Each row was made from one small tree. The marks that hang from a mark follow it in brackets, in alphabetical order. Every link used is in the known rows. Write each row's tree.
In the rows, 128 means zero.
Known rows:
Y{F K{G} Q}: [113 134 107 145 118 145 178 140  89 132 114 151  97  91  36 133 101 127
  85  71 177 113 133 117 189  73 143 139 147  61 156 125 170 124 121 142
 165  98 120 118 179 171 140 154 105 200 150 128 159  84 111 166 118  95
 144]
K{G}: [125 135 111 128 126 144 154 131 117 111  80 132 102 120  96 133 143 123
  86 114 152 153 134 119 114 103 135 150 140  97 148 139 155 109 117 144
 168 112 140 127 140 135 165 137 157 133 127 136 115 121 104 154 131  93
 158]
L{S{V{X}}}: [135 105 119 131 127 136  82 175 145 131 113 119 121 121 131 109 116 147
 111  70 112 121 134 171 145 135 135 124 147  96 137 130 114 133 147 151
 175 188 106 116 134 141 141 156  92 114  81 117 144 155 104 114 116 147
 115]
X{V}: [150 142 139 124 130 135 124 141 116 124  93 147  87 129 118 147 123 133
 114  85 123 147 125 150 111 107 125 116 173 104  94 132 114 140 127 157
 108 125 160  85 116 119 127 132 126 129  79 137  91 121 104 130 132 116
 124]
Y{F H K{G{L}}}: [113 147 100 174  91 159 138 144  76 107 124 172  89  87   8 126 118  73
 129  91 202 122 134 137 175 109 113 179 122  59 120 133 188 164 119 142
 163 122 165 129 121 159 181 167 128 177 117 142 180  92  94 191 155 109
 158]
L{S}: [134 122 134 147 127 119 119 151 132 141 109 145 114 117 131 140 128 151
 118 109 143 136 142 136 135 124 123 118 146 103 133 114 131 144 136 134
 172 162 106 123 142 140 136 140 145 118  95 133 114 136 124 136 138 112
 119]
X{V{S Y{H}}}: [118 110 136 146  93 123 163 117 148 113  99 162  74 129  82 161 124 121
  94  77 115 102 121 155 168  80 132  60 178 121  62 106 100 132 141 137
 120 152 137 155 115 157 134 141 126 135  74 139 122 101  85 160 106 140
 124]
H{Y{F K}}: [110 142 106 142 110 168 154 146  69 135 158 137 102 134 100 149  95 135
 117  85 189 103 136 121 139 113 119  94 146  87 125 166 155 152 113 124
 155 142 123  75 118 154 105 186 103 172 115 157 138  99  99 147 113  96
 144]
K{G{P}}: [ 88 144 115 147 107 152 159 132 100 103 107 134 101 108  98 114 135 112
  94 117 140 127 161 109 112 104 155 132 146  95 144 143 155 107 111 148
 182 111 127 133 162 140 158 147 120 128 143 133 106 121 115 146 121  85
 153]
K{G{V}}: [108 129 106 134 125 144 133 166 133 119  89 157  81  88 108 126 135 136
  97  94 152 158 138 125 115  85 150 180 145  74 150 137 146 138 120 156
 174 105 135 135 115 138 156 121 145 147  99 136 127 109  96 154 134  90
 159]
T{Y{F K Q}}: [123 148 117 156 108 138 163 169  84 151 115 127  73 128  51 168  96 167
  92  56 163 109 158 120 177 106 118 119 164  99 132 120 134 136 119 146
 112 116  96  89 152 162  97 166  89 182 157 107 153  98  94 183 137 120
 123]
T{Y{F H K{G}}}: [126 150 114 172  89 171 161 167  73 124 112 144  63  89  36 171 109 111
 105  79 210 123 146 131 162 100 123 145 139  56 121 133 177 132 112 159
 132 134 134 109 131 144 153 179 116 170 165 115 133 111  69 217 137 122
 120]
K{G{L P V}}: [ 64 162  94 155 100 132 130 163 131  98 116 158  97 107  90  79 140 106
 122  99 129 130 169 122 118 112 158 184 153  93 148 147 147 155 109 162
 172 109 130 128 126 146 166 135 121 139  84 148 151  90 108 137 160  80
 190]
S{V{Y{H}}}: [124 138 119 154 104 137 120 164 145  79 125 137  78 138 102 133 140 120
  94  63  95 111 108 140 128 137 125 131 164 110 111 110 113 125 146 131
 110 153 106 164 111 139 168 159 122 159  78 119 149 138  81 131 118 136
 116]
K{G{V{S Y}}}: [ 82 106  99 138 112 128 170 136 168 122  91 160  75  98  94 134 140 143
  76  93 139 128 146 129 154  65 154 118 160  91 138 122 138 136 115 147
 171 136 104 160 120 169 144 127 142 150 109 144 151  92  74 149 110  89
 172]
F{R{L{S{V}}}}: [144 119 124 169 106 126 123 154 140 100  97 118 120 162  91 138 123 101
  95  87  99 107 119 151 108 106 113 150 175  75 113  86 139 138 149 153
 160 199 115  93 164 138 131 143 126 143  59 133 145 132  71 144 169 139
 115]
G{L P V}: [ 59 160 105 164  98 126 104 179 124 118 133 156  91 123 106  92 137 123
 139  83 113 129 172 130 119 130 139 172 162 116 127 132 109 177 121 157
 160 113 124 123 101 152 135 129  98 140  52 144 157  87 119 119 164  98
 182]
V{X Y{H K}}: [116  93 139 161  79 153 129 137  77 126 134 165  93 104  76 170  98 133
  96  66 167  96 149 103 188  89 118  94 132 162  87  92 115 130 148 122
 174 141 108 173 124 164 171 180  86 156  96 150 141 124  86 152 115 136
 174]
G{V}: [114 125 119 146 127 134 105 178 130 145 105 156  79 109 123 141 135 151
 111  72 125 164 128 131 118  99 131 174 155  98 130 128 118 151 133 154
 149 114 127 124  93 137 123 122 129 151  68 133 131 103 108 136 134 109
 147]
R{L{S{V{X Y}}}}: [128 119 119 116  91 111  91 160 148 113 103 123 125 187 100 110 121 164
  98  75  73  88 152 157 142 123 117 106 150 117 112 109 139 136 144 140
 170 214  91 119 126 163 154 163  63 146  70 142 147 150  78 112 144 142
 147]
X{V{Y}}: [124 141 132 117 124 134 140 132 122 101 101 153  76 136 132 156 129 153
  95  86 114 117 134 144 125 102 117  87 182 129  83 125 117 139 118 144
  93 134 121 107 118 132 134 142 124 142  78 144  93 122  87 124 131 105
 138]
X{V{S Y{F K}}}: [110 121 116 136 109 141 176 112 114 143 124 158  67 114  67 177 102 131
 110  71 167  96 122 167 184  78 112  43 179  80  74 125 130 158 117 150
 108 154 125  91 122 178  98 155  99 157 116 142 139  91  76 140 114 104
 131]
H{Y{F}}: [106 144 102 123 125 157 132 152  92 124 149 130 108 155 128 121 107 146
 104  89 137 107 144 136 120 129 125 106 147 110 131 186 156 133 108 123
 143 143 117  87 106 154 106 162 112 160 100 150 138  97  98 150 100 104
 143]
H{Y}: [115 136 117 127 114 146 144 148 111 116 127 124 109 162 141 130 119 150
  92 103 136 127 145 112 102 125 131  97 153 136 132 158 123 128 119 117
 161 138 123 112 111 133 122 162 129 139  87 150 118 113 110 139 118 100
 148]
V{S Y}: [ 94 107 118 133 108 118 178 108 152 130 105 132  87 153 100 162 136 155
  86  99 126 111 139 126 158 103 109  61 167 142 111 103 107 116 133 126
 151 149  99 167 119 175 116 133 136 131 118 137 153 108  89 138 103 104
 156]
L{S{V}}: [137 131 120 146 132 128 102 169 159 124 108 125 109 126 126 122 133 142
 114  86 120 130 119 165 120 143 130 133 159  77 136 115 125 148 142 148
 148 179 105 110 135 131 140 145 129 120  81 114 129 149 106 112 134 127
 101]
T{Y{H K Q}}: [140 139 143 186  76 130 161 169  93 134  96 139  69 119  37 174 107 138
  79  68 161 112 150  90 173  98 134 133 162 127 119  75 105 138 149 137
 138 115 107 147 140 140 141 170 106 161 119 113 140 109 108 199 139 145
 122]
V{S X Y}: [ 86  75 116 112  96 128 153 116 132 140 109 130 105 153  92 146 112 162
  83  77 119  96 162 133 189  87 124  44 155 165  98 115  96 102 138 132
 185 160  96 160 122 189 119 144  97 128 113 143 168 115  78 134  87 135
 188]
T{Y{F H K Q}}: [127 140 131 180  89 141 154 180  80 140 123 146  67 106  25 166  97 131
  95  46 168 101 147 119 189  98 124 135 160 100 117 108 132 138 136 142
 123 118 106 126 143 162 129 175  93 187 139 107 156  90 100 216 122 146
 109]
S{V}: [140 144 114 138 127 140 111 164 139 112 101 115  96 148 118 125 139 128
 106  72 114 145 109 156 101 145 125 157 161  89 133 135 112 131 135 147
 128 143 131 106 119 127 142 143 120 137  88 112 136 147  97 112 131 132
 122]

Which tree is each row?
[110 135 104 138 102 151 145 139  87 102 138 121 115 186  93 134 103 111
  95  90 121  90 141 135 114  99 113 115 161 101 103 159 165 126 120 130
 149 168 123  77 126 166  98 163 108 183  79 157 145  89  68 176 128 121
 148] -> H{Y{F{R{L}}}}
[119 131 116 145 126 120 116 158 164 107 113 136 100 135 135 123 136 159
 102  87 107 107 126 154 132 142 124 106 168  94 132 111 121 147 128 139
 138 188  75 134 140 144 145 159 123 135  89 126 130 153  87 104 130 115
 114] -> L{S{V{Y}}}
[ 81 148 115 162  81 150 201 131  84 103 131 133 107 117  92 111  93 127
  61  99 150  72 163  66 141  91 176  79 156 106 158 138 136 124 122 124
 195 110  99 121 177 150 138 189  91 161 119 159 130  95 127 145 111  80
 161] -> H{Y{K{G{P}} Q}}
[140 121 148 187  87 128 162 153  98 129 116 165  92 101  30 159 110 111
  86  70 152 119 122  83 174  87 136 141 145 120 115  70 103 141 172 119
 169 105 130 175 151 152 163 159 116 184  95 130 142  98 135 180 126 139
 129] -> Y{H K Q}
[ 85 149  84 139 109 150 164 126  89  99 130 162  89 116  62 137 120 131
 111  93 179 100 151 127 164 110 102 130 147  88 134 133 180 156  89 132
 136 128 110 114 126 175 156 172 128 179 132 156 172 104  69 143 159  70
 188] -> V{Y{F K{G{L}}}}
[107 128 130 157 102 121 180 130 111 123 121 155  88 129  84 167 112 168
  69  77 140  95 140  81 169  91 119  91 167 143 132  79 103 140 137 113
 141 114  81 157 156 168 133 167 115 183 114 143 145 106 106 130 134  91
 157] -> V{Y{K Q}}
[128 115 127 179  96 125 144 155 100  98 119 146 111 157  11 122 108  85
  78  47  87  90 128 132 170  65 127 161 164  95  94  91 142 112 163 131
 148 133 121 146 163 186 135 133 107 219  75 129 170  62  92 227 122 171
 118] -> Y{F{R{L}} H Q}
[138 110 130 163 103 123 137 133 120 114  97 134 122 166  88 154 119 114
  97 106 123 118 138 124 117  90 105 143 165  99 105  83 145 134 151 140
 176 177 114 105 161 147 130 136 140 140  67 143 127 122  81 161 173 126
 137] -> F{R{L{S}}}
[134 129 135 179  86 135 178 142 100 112  95 165  89  83  23 141 115 100
  69  80 169 115 124  85 181  62 157 148 139  91 140  80 134 131 155 132
 185  98 129 176 162 150 180 159 127 180 116 131 148  98 127 192 126 121
 140] -> Y{H K{G} Q}
[ 92 101 127 159  87 112 217 108 135 142 107 143  90 137  51 170 107 157
  62  77 147  88 146  96 202  73 127  49 171 135 122  73  96 130 142 114
 160 127  80 173 158 194 115 150 108 162 121 139 174  94  99 140 109 105
 158] -> V{S Y{K Q}}
[119 143 118 112 137 142 132 135 109 114 120 158  71 125 118 144 120 151
 110  70 117 111 129 174 143 106 113  89 177 100  88 148 143 138 105 144
  83 143 120  91 115 151 117 146 105 165 100 140 108 104  80 133 121 104
 127] -> X{V{Y{F}}}
[136 143 129 177  74 137 176 160 102 116  84 143  74  99  29 160 110 126
  62  77 171 107 152  86 172  85 149 139 154  99 138  91 132 124 136 142
 152 109 115 156 154 139 164 172 125 166 141 117 142 112  98 215 135 129
 134] -> T{Y{H K{G} Q}}
[118 122 101 176 120 184 171 125  65 115 127 147  84  78  52 172 101  77
  98  86 219 121 116 128 155  67 115 149 150  48 129 136 179 129 106 158
 159 125 133  84 174 159 132 161 143 171 146 137 151 100  69 184 143  96
 144] -> Y{F{R} K{G}}
[ 63 119  98 146  93  84 159 156 183 126 109 161  86 149  69 100 135 161
  83  63  83 103 153 128 184  89 137 124 182 141 126  96  78 167 131 129
 156 126  90 167  97 200 118 115 124 164  41 144 219  64  99 138 137 110
 193] -> G{L V{S Y{Q}}}
[141  98 118 153 101 133 104 154 127 112 104 112 133 168  89 128 108 108
  89  74  95 101 131 153 129  93 121 134 166  93 104  96 130 128 153 159
 180 206 113  95 160 149 135 147  96 132  58 133 154 138  64 146 154 163
 132] -> F{R{L{S{V{X}}}}}
[108 100 116 128 121 112 111 166 161 121 118 132 120 136 125  98 111 179
  76  53  68  82 139 148 179 117 153  83 167 124 140 105  96 121 148 134
 163 184  59 150 157 170 143 163  81 143  72 122 157 138 101 108 110 140
 134] -> L{S{V{X Y{Q}}}}
[ 50 119 107 157  95 119  66 186 122 142 140 159 124  99 120  72 111 138
 143  71 109 101 191 140 160 130 160 133 153 125 120 130 110 175 135 154
 203 159 100 122 124 170 137 142  69 113  39 151 158  95 123 113 150 111
 180] -> G{L{S} P V{X}}
[142 120 123 119  97 117  85 173 139 129  99 115 136 177  89 107 116 144
 109  75  92 114 144 167 129 121 123 133 139  93 117 112 136 143 161 152
 179 208 118 103 126 148 150 150  68 136  65 135 144 148  89 119 146 153
 134] -> R{L{S{V{X}}}}
[101 108  93 132 132 168 112 158 112  90 143 119  95 139 107 125 108 123
  91  33 104  92 127 171 150 112 123 116 176 106 102 147 124  99 119 149
 123 171  90 105 149 173 119 160  80 161  99 118 180 126  48 133 105 150
 137] -> S{V{X Y{F{R}}}}
[ 85 110 106 152 100 139 185 110 112 154 133 145  77 121  51 182 107 135
 109  78 183  98 138 137 199  86 100  61 160  95 108 116 138 144 117 132
 145 152 101 132 125 196 104 160 103 173 147 138 168  91  72 148 107 100
 144] -> V{S Y{F K}}
[132 143 124 145  81 115 118 153 137 117 107 130 109 165  80 152 121 146
 108  89 124  98 131 141 137 121 107 109 157  85 118  82 148 166 149 137
 152 210  88 115 131 148 159 178  86 159  75 147 138 145  78 112 168 112
 128] -> R{L{S{V{Y{K}}}}}
[101 101 119 155  96 165 115 146  64 131 154 166  88 101  58 162  90 129
 118  46 172  79 147 127 202  90 114  94 129 135  82 120 138 127 136 125
 159 149 102 156 121 186 155 184  61 185 117 145 162 106  77 166 106 143
 159] -> V{X Y{F H K}}
[120 119 129 142  92 131 187 107 124 136 102 155  73 124  83 186 106 138
  99  85 159 106 126 137 169  76 119  40 186 109  75 102 105 161 131 141
 124 152 123 112 126 155 117 156 114 133  96 145 122 110  82 127 127 100
 142] -> X{V{S Y{K}}}
[ 31 135 100 140  93 132  92 173 114 112 145 162  99 129 114  84 120 148
 121  61  88  84 196 127 153 122 145 124 165 162 105 134  94 158 120 143
 162 127  91 146 105 180 139 154  60 141  50 156 175  91  96 103 147 112
 213] -> G{L P V{X Y}}
[ 61 117 119 175  99 129 146 157 136 159 119 141  84 100  95 128 127 126
 112  80 122 126 156 133 148  88 163 112 166  95 117 123  95 144 144 157
 182 127 116 146 127 172 107 126  88 126  88 133 143  83 115 137 103 113
 141] -> G{P V{S}}
[106 119 105 173 112 161 185 140  75 115 157 135 100 130  76 145  72 115
  78  68 160  74 126  96 164  80 138  93 174  99 131 138 131 137 124 122
 156 130  98  92 170 178  87 177 112 193  94 143 163  76  92 170 114 106
 148] -> H{Y{F{R} K Q}}
[ 94  73 110 140 108 131 108 162 136 179 100 136  96 112  92 126 114 154
 106  55 131 144 146 150 172  74 150 114 146 115 110 124  92 133 159 158
 200 135 131 141  96 175 106 116  92 129  75 134 164  97  95 146  97 146
 168] -> G{V{S X}}
[ 39 151 104 167 100 104 105 168 149 110 142 174  94 113 125  87 134 146
 137  91 104  88 184 127 147 137 146 119 170 128 128 115 115 187 112 136
 156 159  68 152 117 169 142 151  96 136  47 157 149  94 110 106 168  83
 168] -> G{L{S} P V{Y}}
[ 60 154  97 163 109 121 115 168 143 110 113 165 106  85 101  71 138 117
 125 109 132 118 171 135 134 114 167 157 152  70 154 131 152 170 110 157
 193 139 111 127 141 150 165 138 121 123  77 147 143  98 120 135 168  77
 170] -> K{G{L{S} P V}}
[ 74 124 111 183  84 155 173 132 109 148 113 151  76  65  63 146 110  98
 105  94 191 123 148 109 160  67 161 119 150  54 138 118 137 151 131 165
 201 121 127 139 152 158 139 154 100 141 126 143 137  94 104 152 125  77
 154] -> Y{K{G{P V{S}}}}
[ 38 116 112 168  91 125 157 141 147 139 135 157  74 105 106 136 124 144
 103  75 103  98 164 124 160  92 154  76 175 118 117 111 100 139 133 141
 161 136  83 171 128 180 116 139  88 146  97 141 139  84 102 123 102  97
 158] -> G{P V{S Y}}
[116 106 114 128 119 132  99 166 148 119 123 129 115 130 142 117 118 165
 102  65 101  94 139 159 148 132 134  90 157 123 128 120 114 137 137 140
 160 200  74 135 138 153 146 166  89 124  84 127 143 155  90 101 116 136
 136] -> L{S{V{X Y}}}
[115 116 127 125 108 120 170 113 148 128  92 146  81 138 103 159 122 144
  91  89 119 110 131 154 152  79 126  52 190 122  76 116 107 137 121 143
 118 150 124 122 119 151 113 133 128 127  86 141 124 106  83 132 111 111
 141] -> X{V{S Y}}
[ 85  75 121 142  83 119 189 113 119 152 114 140 100 135  50 153  88 162
  60  57 136  73 164 102 229  56 137  34 163 167 110  77  83 119 154 123
 193 142  80 176 156 203 115 163  74 157 115 143 189  94  98 135  91 130
 182] -> V{S X Y{K Q}}
[117 134 105 154 124 140 122 153 129 130 141 143  92 110 110 141 113 146
 120  66 152  97 120 161 164 136 116 104 161  64 133 122 150 168 122 141
 129 194  73 107 143 160 132 178  94 160 108 126 143 139  82 113 127 105
 109] -> L{S{V{Y{F K}}}}
[108 111 109 111 118 126 121 168 147 101 113 118 102 159 109 100 115 168
  69  34  66  92 136 138 154 113 148 105 173 148 130 118  81 105 145 133
 140 149  78 145 147 166 147 155  66 163  85 118 177 129  92 100 102 147
 148] -> S{V{X Y{Q}}}
[129 125 126 179 105 164 133 153  72 144 139 162  85  91  36 171 104  95
 136  70 192 123 117 133 172 107 106 150 127  77  95 119 161 156 142 137
 154 125 144 127 118 159 147 163 105 183 117 133 143 100 101 188 114 130
 113] -> Y{F H K}
[124 110 132 212 104 155 164 146  74 116 144 161  83  92  13 162  85  76
  91  45 170  96 105 110 197  67 132 147 165  83  99  85 134 131 157 130
 152 115 116 145 176 178 131 159 118 204 105 126 170  68  99 217 120 146
 112] -> Y{F{R} H K Q}
